Each row was made from one path, in order. Every step used is in the known rows, and no mark comes twice. Write each row's path.
Known rows
veter-tode-badu-tifetuv-vurizu-zemu: [  7.5   8.4   4.5 -14.8 -12.8  -7.2  -8.5   0.7 -13.7   0.2   0.1  26.7
  -4.5  -4.1  -7.0  -1.6   6.4  -2.5 -21.2   3.6  -4.6   1.4  -4.4   1.3
   7.8]
veter-tode-badu-zemu: [  5.5   1.7  27.4  -6.3   0.4   2.7  -0.1   6.9  27.9  -7.1  -5.6 -26.4
  -4.7   2.5  -1.0  -0.1   3.5 -25.2   7.1  -2.9  18.2   3.9  -5.5 -11.5
 -12.8]
veter-tode: [-11.1   3.4  10.3  -0.6  -1.1  -4.2  -2.5  21.5 -36.4  -9.2  -0.3  33.6
   0.2   8.2 -27.0 -11.9   7.5  -6.0  14.5   0.4  18.8 -34.4  38.6  -0.7
   1.4]
gesatuk-tode-badu-tifetuv: [  8.1  -1.0  13.0  17.9  -8.6  -6.8   1.7  -8.0  16.6   5.1  -7.2  -9.1
  -3.0   9.8   3.3   0.9   7.8  -7.3 -25.5  -2.4  51.5  18.7  -6.5   7.2
  -2.2]
gesatuk-tode-badu-tifetuv-vurizu-zemu-veter: [ -6.5  -1.8 -27.0 -10.3  -8.1   1.0  -5.1 -17.0 -16.3  12.8   0.6  35.2
  -2.9  -9.6   6.7   7.6 -11.1  20.0 -10.3   0.9   8.6  -0.3  -8.2 -17.3
  24.0]
tode-badu-rogilot-gesatuk-zemu-vurizu-tifetuv: [  5.0   8.3 -44.6  -8.3   3.7  -1.3   2.6  -6.1   0.4   0.7   7.1   5.5
  -1.6   5.9  -1.2 -19.3   9.9   0.5   4.8   1.0 -29.7   3.2   7.3   4.5
  -0.6]
badu-zemu: [ -7.0  10.1  11.4 -20.1   8.3   5.6  -1.8  -0.5  27.2  13.1   4.0 -31.0
   6.2  -8.4  -7.3  -1.4   1.1 -17.0  11.4  -5.1  -3.0   6.5 -15.6  -6.6
 -23.9]
rogilot-gesatuk-zemu: [ -5.2   3.1  26.9  -1.1   7.0   4.7  -2.8   2.7  -3.1  12.6  -2.1 -12.5
   5.8  -3.6  -7.2  -8.7  11.4   5.5  14.8   4.0 -38.5  18.9 -15.0  12.5
 -15.9]
rogilot-badu-zemu: [  7.4   5.8  25.7 -10.7   7.9   5.5  -3.2   6.1  28.2   4.2  -1.4 -52.0
  -5.6  -7.2   2.6   9.7 -11.7 -16.3   9.6  -7.0  -7.0   4.5 -23.4  -0.8
 -21.0]
vurizu-zemu: [ 12.8   5.5  20.3 -10.4   0.5  -5.1  -5.0  -2.5  -7.6  15.8   5.9  13.2
   0.8  -7.8  -8.7  -3.8  11.5   8.2  -0.8  -3.4 -15.2 -11.4 -14.2   0.9
   1.6]
vurizu-zemu-veter: [ -5.3  -0.9 -28.6  -9.0   3.3   2.4  -3.4 -14.2 -24.1  21.7   6.8  24.3
  -4.3 -13.4   2.1  -1.9  -4.0  28.8  10.8  -6.0  -6.2 -15.8  -9.5 -18.1
  17.7]
vurizu-tode: [  6.7   8.8 -16.3   1.3   1.5  -6.0   6.2   5.9  -5.4   9.4   4.5  41.6
  10.5   9.9 -20.6  -5.3   9.6  11.4   1.7  -0.8   0.2 -54.2  43.1  14.2
   1.1]
veter-tode-badu: [ 14.2  -8.9  26.6  14.7  -6.5 -10.1   2.2  15.3  -2.9 -24.4  -8.2   5.0
  -3.3  11.9  -6.2  -1.4   5.7   1.6  -4.4   1.8  42.6 -29.6  20.4  -5.8
  13.4]
vurizu-tifetuv: [ -0.4   9.9 -44.3  -3.7   5.4  -6.3   0.7  -2.4  -7.9  17.0   6.0   2.9
   4.2   5.8 -27.7 -28.1   8.4  12.9   6.7  -4.8   3.1 -21.2  13.8   2.6
  10.9]
zemu-veter-tode-badu: [  8.4 -11.6   4.3  14.4  -5.9  -6.4   2.1   8.3 -11.7 -19.8  -7.7  12.8
  -7.7   8.2  -0.1  -0.2   0.1  10.4   0.7   0.2  42.9 -29.3  19.9 -15.7
  21.9]
tode-badu-tifetuv-vurizu-zemu: [ 10.2   8.1   2.5 -16.1 -10.7  -7.5  -7.5  -4.6  -2.0   5.0   2.2  14.5
  -0.5  -8.1  -2.6   1.0   4.5   4.1 -25.7   3.0  -6.5   4.3 -14.9   1.6
   6.2]
tifetuv-vurizu-tode-badu-zemu: [  9.4   6.2   7.4 -13.3  -1.5   1.0   2.2   0.6  40.6  -3.7  -2.6 -16.1
   4.4   0.5   0.3   6.0  -0.4 -15.7  -5.3   0.6   5.7  -7.5   0.1  -4.6
 -10.3]
tifetuv-vurizu-zemu-badu-rogilot: [ -3.4  -6.6   9.4   9.0   4.4   1.5  -0.1   0.6  -9.1  -1.1   0.5 -10.7
  -4.2  -0.8  14.8   1.7  -9.5   1.9  -2.6  -8.1 -22.2  28.8 -25.6  12.8
  -6.8]
tode-badu-tifetuv: [ 11.2   0.8  -5.7  16.2  -4.8  -8.2   2.2  -6.0  14.3   4.6  -3.2 -24.3
  -8.4   4.9   5.8  -6.3  11.4   0.7 -22.3  -6.2  43.0  13.9 -11.3   5.5
  -4.9]
rogilot-gesatuk-zemu-veter-tode-badu: [  5.8 -12.2  13.6  17.0  -5.4  -2.2   1.3   7.9 -13.1 -17.5 -10.7   6.4
 -10.0   7.8   2.8  -0.7   2.7   6.5   4.9   3.2  21.4 -10.5  12.3  -9.4
  17.1]
veter-tode-badu-zemu-vurizu: [  2.3   9.0  -9.3 -32.7  -0.2  -1.6   1.9   5.3  19.0 -20.8   6.9   0.3
   0.7  -4.3   3.5  11.2   1.9 -15.9   1.5   4.3 -10.4 -23.0   9.0 -12.8
 -16.8]
vurizu-zemu-veter-tode-badu: [ 13.9 -10.7  10.7  12.5  -7.2  -6.0   0.5   5.7 -13.8 -16.1  -8.0  18.1
 -11.6   6.8   1.9  -0.1   3.2   9.0  -0.2  -0.4  34.0 -24.7  12.9 -15.7
  23.5]
gesatuk-tode-badu: [ 15.0 -11.1  47.5  14.4  -7.3  -9.1   3.1   1.1  24.0 -13.4  -9.5   2.3
  12.6  10.8   0.0  13.5  -2.6   3.8 -17.1   5.7  50.8 -16.0   4.2  -2.7
  14.3]
tode-badu-zemu-vurizu-tifetuv: [  5.6  14.2 -55.0 -23.7   2.9  -3.7   2.6  -6.3  15.5   1.9   8.3  -4.6
  -1.0   2.5 -11.4 -15.9   6.8  -3.0   3.2  -1.2 -14.3 -16.6   8.0  -7.1
  -0.1]
tifetuv-vurizu-tode-badu-rogilot-gesatuk-zemu: [ -0.5  -0.5  24.0   7.9   2.1   6.6  -0.4   2.3   2.6   1.0  -2.8   3.2
   7.4   2.5   9.0  -3.5   5.6  -4.4   3.5   5.6 -34.3  29.3  -3.1  17.1
 -14.4]

Which path is each row?
[ -2.9  -8.0  16.6  16.2  11.1   5.0   2.6  -0.4  -1.2   4.3  -3.7 -22.5
  -6.0   5.9  16.8  -8.0  -3.7   2.0  11.8 -12.6 -15.8  35.0 -27.4  11.9
 -16.6]
gesatuk-zemu-badu-rogilot
[ -3.2  12.5 -50.7 -13.7   6.3   0.8   1.3  -5.6  -7.7   7.9  10.4  11.2
   1.3   3.4  -8.0 -21.7   9.7   0.8  10.0   0.6 -39.0   2.4   9.2   7.1
  -5.2]
badu-rogilot-gesatuk-zemu-vurizu-tifetuv
[  4.7  16.1 -55.6 -25.3   5.2  -2.1   0.6  -2.9   7.6   4.6   9.2  -8.8
  -4.0   0.7 -12.3 -13.2   0.7  -3.2   7.1  -2.7 -24.9 -18.9   6.6  -1.8
  -3.0]
rogilot-badu-zemu-vurizu-tifetuv
[-19.9  -6.7  19.8  22.5   7.4   6.3   0.9   8.0 -16.6  -1.5   8.7 -23.2
  11.8  -8.2   6.1   8.6  -4.5  -8.9   2.1   5.4 -26.0  33.8  -1.6  25.1
 -17.3]
badu-rogilot-gesatuk
[  1.3  -1.8  43.9  -2.0  -0.6   5.6   0.4  -1.5  41.3  -1.3  -7.0 -36.8
   5.7  -0.8   3.0  15.6  -3.0 -26.2  -2.1   3.5   9.1  23.9 -19.0  -2.3
 -13.2]
rogilot-gesatuk-tode-badu-zemu
[-21.8  -6.9  50.0  18.2  -1.1   5.9  -0.5   2.6  -8.4   2.0  -0.5  14.4
  22.6   3.1  -4.5  19.2  -9.1 -18.7  -4.2  10.3   3.3  26.7  10.1  20.9
  -7.2]
badu-rogilot-gesatuk-tode
[ -4.3  -0.5 -38.8 -11.6  -5.4  -0.2  -4.8 -15.7 -17.8  11.9   3.3  24.0
  -6.5 -13.3   8.3   2.9  -8.5  25.7  -8.5  -1.6   2.4  -4.2 -11.4 -18.2
  22.2]
tode-badu-tifetuv-vurizu-zemu-veter
[-20.8 -10.1  47.1  20.4  -0.8   5.3   0.6   3.0  -9.5   0.1  -5.8   2.3
  14.8   5.3  -5.4  20.5 -11.8 -13.5  -3.1   8.7  -7.9  30.9   0.0  23.9
  -4.2]
zemu-badu-rogilot-gesatuk-tode
[  3.0   9.5   7.6 -26.5  -5.6  -6.8  -8.8   1.2 -10.7   4.9   6.8  26.0
   9.4 -12.5 -12.2   1.9   0.2  10.5 -13.9   5.3 -22.0 -14.2  -7.0  -0.7
   7.2]
tifetuv-vurizu-zemu
[ -4.0  -2.1 -32.8  -5.7   3.7   7.4   3.1 -12.9   9.9  11.8   0.3  -0.1
  -5.4  -6.2   9.2   3.2  -8.2  10.4  12.0  -6.1  10.5 -11.9  -2.4 -21.9
   7.7]
vurizu-tode-badu-zemu-veter
[-18.9   1.9 -34.5 -15.9   8.6  10.0  -1.2 -12.5  -0.2  19.6   5.6  -5.8
  -1.1 -14.4   2.7   0.1 -11.2  11.0  19.5  -7.4   1.8  -3.3 -11.5 -23.7
  -0.4]
badu-zemu-veter
[ -7.5  -3.9 -25.5  -8.0   5.2   7.1   0.7 -13.0  11.3  10.5   0.9 -14.5
  -4.3 -10.4  11.6   3.9 -11.3  11.6  11.9  -6.5  14.2  -2.5 -15.0 -26.7
   6.1]
tode-badu-zemu-veter
[ -9.9 -13.7  21.3  29.9   0.6   7.2   0.3   4.8 -24.0  -8.7   2.2 -10.3
  -2.3  -4.4  16.6  10.9  -3.3 -10.0   1.3   5.0 -20.5  36.7  -1.3  14.9
  -1.8]
vurizu-zemu-veter-tode-badu-rogilot-gesatuk
[  8.3 -11.9  27.0  25.9   4.0  -0.7   4.0   1.7  12.5 -11.0   4.2 -11.8
   8.0   4.2  27.0   2.1  -4.1  -5.4  -7.3  -6.9  35.3  17.8  -4.7   3.1
  -8.2]
tode-badu-rogilot
[-17.2   2.2 -19.1 -11.7  -5.7   0.8  -6.5   9.8 -52.5  -2.7   0.7  59.1
  -7.3  -1.2 -17.5  -7.1  -1.9   5.7  14.2   1.3   2.5 -28.8  31.3 -15.0
  18.9]
tifetuv-vurizu-zemu-veter-tode
[  2.4   8.5 -42.6  -6.9   1.5  -0.6   2.0  -0.6 -10.8  -3.8   5.0  17.3
  -5.1  10.0  -6.0 -21.5  11.7  -6.2   8.8   1.4 -27.9   0.0  18.9   4.4
   0.5]
veter-tode-badu-rogilot-gesatuk-zemu-vurizu-tifetuv
[ -8.6 -12.4  28.4  30.6   3.9   3.9   2.9   6.9  -5.0 -11.0   4.1 -32.5
   8.4  -4.7  14.4  12.6  -4.3  -8.3  -5.6   6.5 -12.8  34.6  -5.4  22.6
 -10.8]
tode-badu-rogilot-gesatuk
[  9.4   4.8  -3.9  13.0  -0.6  -4.4  -2.0   0.9  -1.0   9.5  -2.1 -32.7
 -14.9   1.3   2.8  -0.9  -1.7  -0.4 -14.0  -9.3  21.1   8.9 -13.0  15.6
 -11.4]
rogilot-badu-tifetuv
[  9.3  -9.0   4.0   4.7 -10.5  -6.7  -1.3   7.6 -14.7 -21.4  -7.3  24.3
  -7.3   4.9   0.4   2.3  -2.5   9.9  -6.4   3.6  30.4 -26.3  16.4 -16.4
  26.4]
tifetuv-vurizu-zemu-veter-tode-badu
[  3.2  12.9 -43.5 -22.9   0.2  -2.6   2.2  -7.8  16.9   2.6   5.8   5.9
   2.2   5.9 -13.0 -10.9   4.6  -8.3   0.9   1.1  -8.2 -14.0  10.9  -5.7
   2.2]
gesatuk-tode-badu-zemu-vurizu-tifetuv
[  9.6   1.6  23.9  -8.6   3.5   2.0   1.0  -1.4  43.4  -0.2  -2.7 -44.2
   1.1  -3.4   4.9   4.3   1.3 -16.2   1.1  -3.6  15.1   8.2 -21.8 -10.5
 -14.7]
tode-badu-zemu
[-10.1  -5.2 -13.9  -6.8   2.5   8.3   0.4 -14.6  12.3  10.8  -1.9  -4.4
  -1.1  -7.4   9.9   9.0 -13.4   5.3   9.7  -3.9  20.8   1.7 -11.9 -25.6
   8.4]
gesatuk-tode-badu-zemu-veter
[  3.4  13.4 -33.4  -5.8  -7.3  -6.8   1.8   7.2  -8.0   0.6   1.8  39.2
   5.8   7.2 -16.0   2.0  -3.2   6.3 -19.0   3.9  -2.7 -39.5  41.5  19.8
   2.5]
rogilot-badu-tifetuv-vurizu-tode
[ 10.7 -10.4  10.9  12.2  -5.0  -4.2   1.2   6.3  -8.1 -16.1 -10.3  14.8
  -9.5   9.8   2.6  -5.3   3.6   9.1   5.4  -0.7  35.6 -21.5  13.2 -16.1
  18.5]
gesatuk-zemu-veter-tode-badu
[-14.5 -11.8  14.7  21.7  -2.6   6.4  -1.5   6.9 -25.3 -14.1   2.6  -3.8
   1.7  -6.9  14.8  13.8  -9.1  -9.0  -4.9   9.4 -23.2  34.8   2.2  14.1
   1.2]
tifetuv-vurizu-zemu-veter-tode-badu-rogilot-gesatuk
[ -2.8  -6.0  10.2   5.1   7.8   0.0   1.8   3.6  -6.2   5.4 -15.3 -44.9
 -14.1   2.3 -11.8  -4.9   1.8  22.5  13.5  -2.1 -55.5  15.7 -37.9  18.0
  -3.9]
rogilot-gesatuk-zemu-badu
[  6.3  -0.1  41.8  -6.9  -0.6   3.5   0.5  -3.1  45.3   0.2  -6.6 -28.3
   6.2   1.5   2.4  11.1  -2.4 -23.9  -2.0  -0.7  24.0  13.9 -17.6  -9.1
 -11.8]
gesatuk-tode-badu-zemu
[-11.1  -9.4 -13.7   9.1   6.5  10.3   0.0 -12.2 -13.0  11.6  -0.2   1.7
  -3.7  -7.2  19.3  -1.9  -5.6  19.8  16.5  -2.8 -12.0  20.2 -14.5  -9.6
   5.0]
tode-badu-rogilot-gesatuk-zemu-veter
[  1.2   3.7  -0.5 -17.2   3.2   0.8   1.9   0.7   5.6 -14.6   7.9   4.2
   5.9  -5.0  15.4   7.0   5.2  -1.0   2.0   7.6 -39.1   2.3  -2.1   3.8
 -19.7]
tode-badu-rogilot-gesatuk-zemu-vurizu
[ -4.9 -10.4  21.4  32.7   2.8   3.8   5.0   7.2  -5.7  -9.3   3.6 -18.1
   7.8  -0.1  12.4  12.0  -1.5  -8.5  -5.7   6.3 -17.2  25.1   7.2  26.5
  -9.2]
vurizu-tode-badu-rogilot-gesatuk
[ -0.4  13.4 -37.7  -9.1  -5.8  -5.2   2.8   2.1  -7.2   6.8  -3.5  39.0
   1.5  10.4 -18.9  -6.8   4.2  10.3 -12.4   2.2 -19.0 -27.0  28.2  19.0
   0.6]
gesatuk-zemu-badu-tifetuv-vurizu-tode
